Each row comes from the steps of one path. Every step used is in the known rows, and no mark comes twice. Write the path behind each row, first mark first.
(in the rows, 128 means zero)
Known rows:
nikog-tigede-gesa-luzosa: [151 124 141  85 114 126  97 163 108 146 111 111 160  83 142 156  52 172
 137 151  99 114 114 136 147 126 171 145  66  96 127 112]
luzosa-zagu-nikog-tigede-gesa-sume: [141 132 100  93  96 146 110 137 110 115 130 137 189 103 135 191  30 162
 171 136  89 110 118 125 133 121 167 116  44  80 126 136]
zagu-nikog-faso: [157  90 133 105 144 188 128  93 124 100 138  87 160 115  78 115 115 165
 197 124  93 107 150 117  94  88 132 126  98 108 112 149]
luzosa-fegev-mepar: [161  85 194 100 134 124 117 161 161 158 112 101 172 117 104 146  46 132
 118 155 110 129 160 140 146  52 126 130 141 109 126 119]
mepar-gesa-luzosa-fegev: [170 105 172  88 128 120 101 172 140 174 126 110 177  92 138 144  67 123
 136 146  69  89 141 126 123 144 148 168 122 111 129 111]
tigede-nikog: [151 162 136 139 155 134 138 107 129 129 104 104 141 116  84 127 110 155
 147 123 108 125 149 123 128 101 151 135 142 108 119 176]
faso-mepar-fegev-luzosa-zagu: [168  84 176  92  95  97 114 139 135 161 143 101 196  92 146 171  50 124
 117 144 102 127 132 139 123  78 138 201 100 119 122  75]
faso-nikog-tigede-gesa: [132  91 109  95 120 126 108 149 127 127 111 110 166 111 108 139  30 192
 154 144 118 154 140 155 153  72 163 130  62  88 138 163]
fegev-mepar-gesa-sume: [131 114 123 109 108 141 124 122 120 183 118 140 187 137 143 177  65 115
 131 148  90 117 122  99 102 133 155 134 102  78 122 154]
nikog-zagu: [137  84 142 103 129 167 130  95 113 119 125 136 132  89  98 100  99 162
 150 116 102 123 131 134 129 121 126 160 136 102 123 171]
faso-nikog-tigede: [143  97 107 114 137 114 125 153 148  98 120 125 163 104  70 150  64 164
 174 133 113 170 164 153 126  97 149 135  72  97 117 148]
zaka-nikog-tigede-gesa: [125 104 138  96 128 136 104 145  88 132  76 100 160 108 126 132  33 201
 137 142 112 132 115 157 165  95 161 134  80  77 144 153]
fegev-luzosa: [163  90 159 110 125 111 120 143 125 146 117 109 181 120 107 114  66 138
 125 135 118 142 133 125 139  94 140 158 101 102 108 102]
nikog-tigede-gesa: [125 104 126 102 118 118 112 146 106 132 103 112 164 115 136 142  26 194
 128 143 113 132 123 148 149  87 156 124  78  83 140 154]
gesa-sume: [137 139 128 113 127 143 120 109 127 120 130 137 169 106 125 161  85 119
 162 127  95 120 129  95 119 155 142 129 101 100 135 142]
nikog-zagu-luzosa-fegev-mepar-gesa: [152  56 160  78 112 120 125 135 134 208 113 128 186 124 142 151  40 146
 118 142  79 107 142 147 105  94 137 161 142  84 126 147]
firif-zaka: [156  82 148 132 155 122  81 148 117 101  87  97 140 109 123 132 108 123
 156 126 113 134 110 113 154 134 133 185 101 115 159 132]
zagu-nikog: [150  92 108 123 126 149 121 137 126  91 132 109 155 102  88 121 118 135
 177 119 123 119 144 117 111 111 127 125  80 111 113 141]
faso-mepar: [109  84 146 104 107 117 114 105 125 123 125 109 152 108 141 157 103 134
 127 129 102 137 138 117  98 112 112 165 122 113 148 131]
zaka-nikog: [143 104 164 112 158 148 107 121 101 118  78  87 151  96 100 103 109 145
 162 128 117 131 123 132 149 135 138 151 116  99 144 140]
zagu-luzosa: [163  93 146  91 139  87 121 108 144 129 126 120 176  95 151 150  74 142
 176 115 110 121 147 129 111 137 128 148 115 107 152 107]
nikog-zagu-luzosa-gesa: [169  87 144  75 138 121 147  80 133 173 111 151 172 100 156 120  84 159
 173 125  63 101 151 141 105 169 156 148 137 101 127 119]
tigede-nikog-faso-mepar-fegev: [119 115 165 108 118 157 136  85 123 153 127  88 140 105 120 174  83 162
 115 131  78 109 147 131  84  50 135 185 161 116 136 175]
zagu-luzosa-fegev: [177  90 177  81 141  92 115 139 163 134 130 114 184  90 138 151  42 140
 161 121  86 104 169 144 127 118 122 151 142 114 153  99]
gesa-luzosa-zagu-nikog-zaka: [183 112 123 123 131 150 110 142 134  66 130  87 170  59  78 149  84 109
 223 137 129 130 124 132 111 148 152 180  72 143  88 103]
nikog-faso-mepar-fegev: [115  86 171  98 110 150 128  96 123 148 137  91 148 100 137 172  75 152
 114 134  84 111 143 127  85  63 123 189 146 118 144 155]
faso-mepar-fegev: [111  88 159 109  99 122 124 122 125 148 132 104 143  93 147 176  74 133
  98 132 104 123 139 128  97  79 120 191 140 120 148 148]
firif-zaka-nikog-tigede: [141  99 145 121 153 126  93 163  90  92  52 104 148 102  91 148  71 170
 155 127 102 146 112 155 157 130 151 169  85  85 141 135]
zagu-nikog-faso-mepar: [120  73 139  93 109 169 119  80 119 107 138  90 158 114 111 152 115 157
 166 124  82 117 148 117  73  84 114 153 106 111 128 138]
zagu-luzosa-gesa: [172 100 145  86 146  93 139  98 146 173 107 133 186 111 167 132  83 143
 173 134  75 106 157 130 104 169 160 135 120 108 135  96]
faso-nikog-zagu-luzosa: [164  64 127  74 131 126 127  86 150 120 138 141 160  74 110 135  80 161
 202 107 100 135 159 149 115 121 133 171 120 104 137 145]
zaka-nikog-faso-mepar-gesa-sume: [108 109 130  91 109 170 116  78  91 165 111 122 183 126 146 176  89 137
 153 134  54 103 112 100  79 156 148 160 107  77 140 163]
zaka-nikog-faso-mepar-fegev-luzosa: [137  74 190  88 106 147 120 117 104 168 107  85 175 108 112 148  56 157
 104 139  89 125 129 143 117  54 138 204 126 103 117 117]
luzosa-fegev: [160 100 175 103 144 118 114 151 154 127 125 105 166 102 109 125  62 134
 144 134  94 112 162 133 141 104 123 142 141 117 141 125]
mepar-gesa-tigede-nikog: [129 137 104 148 150 132 113 128 119 165  98 115 136 132 122 129 116 157
 149 138  81  95 148 114 109 116 166 154 138 109 127 228]
tigede-nikog-faso-mepar-fegev-luzosa: [142 103 175 103 105 140 137 111 119 173 121  93 169 119 105 159  55 162
  98 136  84 124 141 139 107  37 145 196 142 106 106 137]
nikog-tigede-gesa-luzosa-zagu: [179 122 153  79 114 109  91 159 124 143 132 103 183  73 158 171  54 153
 158 154  98 109 116 138 147 131 173 158  56 107 130  76]
firif-zaka-nikog: [154  89 166 121 166 148  76 141  92 104  50  80 139  97 105 114 117 138
 166 126 113 133 102 128 171 143 141 190 104 102 162 135]
tigede-nikog-faso-mepar-gesa: [113  96 131 106 118 146 130  76 104 184 115  99 166 146 137 151 103 157
 130 136  62 110 133 116  62 109 143 171 135  92 129 179]

Write each row's path:
[157  77 145  77 131 120 131  84 131 126 128 141 159  80 138 137  75 165
 176 104  96 113 142 143 110 136 126 165 134 100 141 136] | nikog-zagu-luzosa
[115  82 175  87 129 169 111  69 104 127 104  78 154 108 121 143 113 165
 155 131  77 126 133 127  97 101 123 169 130 103 147 139] | zaka-nikog-faso-mepar
[182  84 131 106 103 130 118 157 131 119 149 104 188  90 103 146  76 128
 161 130 115 111 140 134 122  80 141 162  67 116  97  95] | mepar-fegev-luzosa-zagu-nikog
[143 130 136 121 142 175 144  81 112 125 110 131 121  98  71 105 109 178
 151 111  93 119 138 139 130 106 144 157 161  99 111 202] | tigede-nikog-zagu
[146 152 118 141 163 136 125 116 132 160  91 118 134 124 118 117 121 160
 163 145  69  93 163 119 120 124 178 136 146 120 121 206] | luzosa-gesa-tigede-nikog
[116  56 147  98 125 152  96  99  84 166  85  85 164 136 149 147 107 147
 140 137  63 114 107 118  86 131 139 204 115  89 153 159] | firif-zaka-nikog-faso-mepar-gesa
[186 102 161  87 114 109  98 156 136 186 135 106 194  91 161 169  85 111
 147 162  95 108 117 122 119 139 165 169  78 111 120  78] | fegev-mepar-gesa-luzosa-zagu
[168  96 115 107 108 110 124 171 123  97 127 124 190 101  88 164  51 162
 166 129 106 135 142 155 119  92 149 133  48  94  88  92] | fegev-luzosa-zagu-nikog-tigede
[156 112 155  87 127 138  70 176  87 136  71  96 152  78 140 154  61 172
 147 149  95 115  90 141 171 140 177 176  60  91 142 113] | firif-zaka-nikog-tigede-gesa-luzosa
[128  62 122  93 100 145 117  94 108 165 141  97 186 131 150 160 104 142
 155 138  68 102 130 115  57 117 136 172  93  97 127 139] | luzosa-zagu-nikog-faso-mepar-gesa
[164 128 149 116 165 171 131  86 128 166 104  95 157 138  99 108 103 185
 174 147  48  91 164 123 108  84 177 144 142 110 103 185] | fegev-luzosa-gesa-tigede-nikog-faso
[116  81 162  91 120 153 120  72 122 127 133  91 157 118 128 149 104 155
 148 131  79 125 141 115  82  92 118 161 128 109 143 136] | nikog-faso-mepar
[147 105 141  84 107 120 120 129 137 190 123 144 205 127 155 198  32 118
 140 141  71 102 136 115 100 131 151 140 113  80 133 137] | zagu-luzosa-fegev-mepar-gesa-sume
[129  72 141 109 114 118 107 144 129 187 107 125 158 117 168 138  79 143
 127 160  59  91 155 124 109 112 158 180 123 125 127 153] | faso-mepar-fegev-luzosa-gesa-tigede
[184  94 175 100 113  99 115 149 139 159 143 101 195  93 135 153  50 126
 127 143 110 122 134 137 139  84 150 187  97 119 115  78] | mepar-fegev-luzosa-zagu
[176  91 140  95 142 178 121  95 130 100 151  82 177 105  92 127 111 157
 210 129  88 101 148 121  98  93 138 133  84 116 113 123] | luzosa-zagu-nikog-faso
[187  83 127 105 111 128 113 152 131 108 144 104 193  97  96 133  90 129
 179 130 117 119 139 128 125  97 137 148  57 113  96  85] | fegev-luzosa-zagu-nikog
[158 145 154 119 169 177 140  68 127 130 117  82 148 126  75 118 110 179
 173 127  83 111 152 120 106  78 154 133 146 107 116 179] | tigede-nikog-faso
[152 102 178  96 170 188 115  79 106 122  97  69 156 111  91 101 111 173
 183 131  88 115 134 128 124 105 144 146 126 100 137 149] | zaka-nikog-faso
[139  92 121 122 152 126 105 136 136 155 105 127 147 117 162 110 114 142
 170 153  71  90 158 110 117 152 161 138 116 126 138 171] | luzosa-gesa-tigede
[171  94 155 101 135 116 140 125 131 186 101 123 190 131 131 102  78 137
 134 150  80 122 145 126 128 136 167 143 109 103 101  91] | fegev-luzosa-gesa
[104  71 125 107 100 111 116 111 107 175 120 116 170 134 162 154  94 129
 115 138  88 124 124 114  74 136 129 175 114  95 142 153] | faso-mepar-gesa
[174  76 157  79 153 134 120  90 112 160  70 134 162  96 151 118  93 160
 183 123  58 100 130 147 129 182 163 179 129  98 143 120] | firif-zaka-nikog-zagu-luzosa-gesa
[154  66 162  88 119  98 119 149 144 208 112 115 197 135 152 161  36 132
 118 149  89 110 147 139 105  94 141 152 132  90 131 129] | zagu-luzosa-fegev-mepar-gesa
[165  72 135  98  86 128 116 148 127 122 149 102 189  89 115 166  77 127
 149 130 108 114 139 135 107  74 131 175  71 117 103  90] | faso-mepar-fegev-luzosa-zagu-nikog
[158 132 137  99 120 137 137 110 125 173 113 151 199 126 139 146  68 123
 149 143  65 112 135 104 120 165 173 130  97  92 106 106] | fegev-luzosa-gesa-sume
[182 101 121  90 107 145  94 156 125 115 146  98 178  74 127 147  96 136
 190 139 111  95 124 124 130 122 156 145  44 116 116  94] | tigede-gesa-luzosa-zagu-nikog
[169  68 194  70 124 122 124 137 159 164 116 123 174  98 118 157  31 150
 135 139  94 118 164 157 137  61 124 145 154 100 129 117] | nikog-zagu-luzosa-fegev-mepar
[136  87 156  97 142 186 120  92  90 118  90 122 130  78  88  89 108 171
 160 114  99 122 119 145 146 134 133 170 138  92 129 174] | zaka-nikog-zagu
[168  86 155  71 146 135 139  77 119 168  88 139 170  95 148 112  90 165
 179 124  62  99 144 149 115 177 161 155 136  96 130 123] | zaka-nikog-zagu-luzosa-gesa
[156 131 142 100 112 139 141 118 126 185 117 149 193 118 143 161  54 123
 134 146  64 106 134 109 117 147 175 147 106  96 107 116] | mepar-fegev-luzosa-gesa-sume
[170  79 187  65 143 130 114 117 138 130 109 122 168  73 116 131  49 165
 170 111  73  99 157 162 139 124 124 170 158 101 148 124] | zaka-nikog-zagu-luzosa-fegev
[191  95 165  99 123  98 110 142 139 144 137 104 201 102 127 136  66 126
 148 141 113 132 132 130 142 106 146 168  85 115 113  67] | fegev-luzosa-zagu
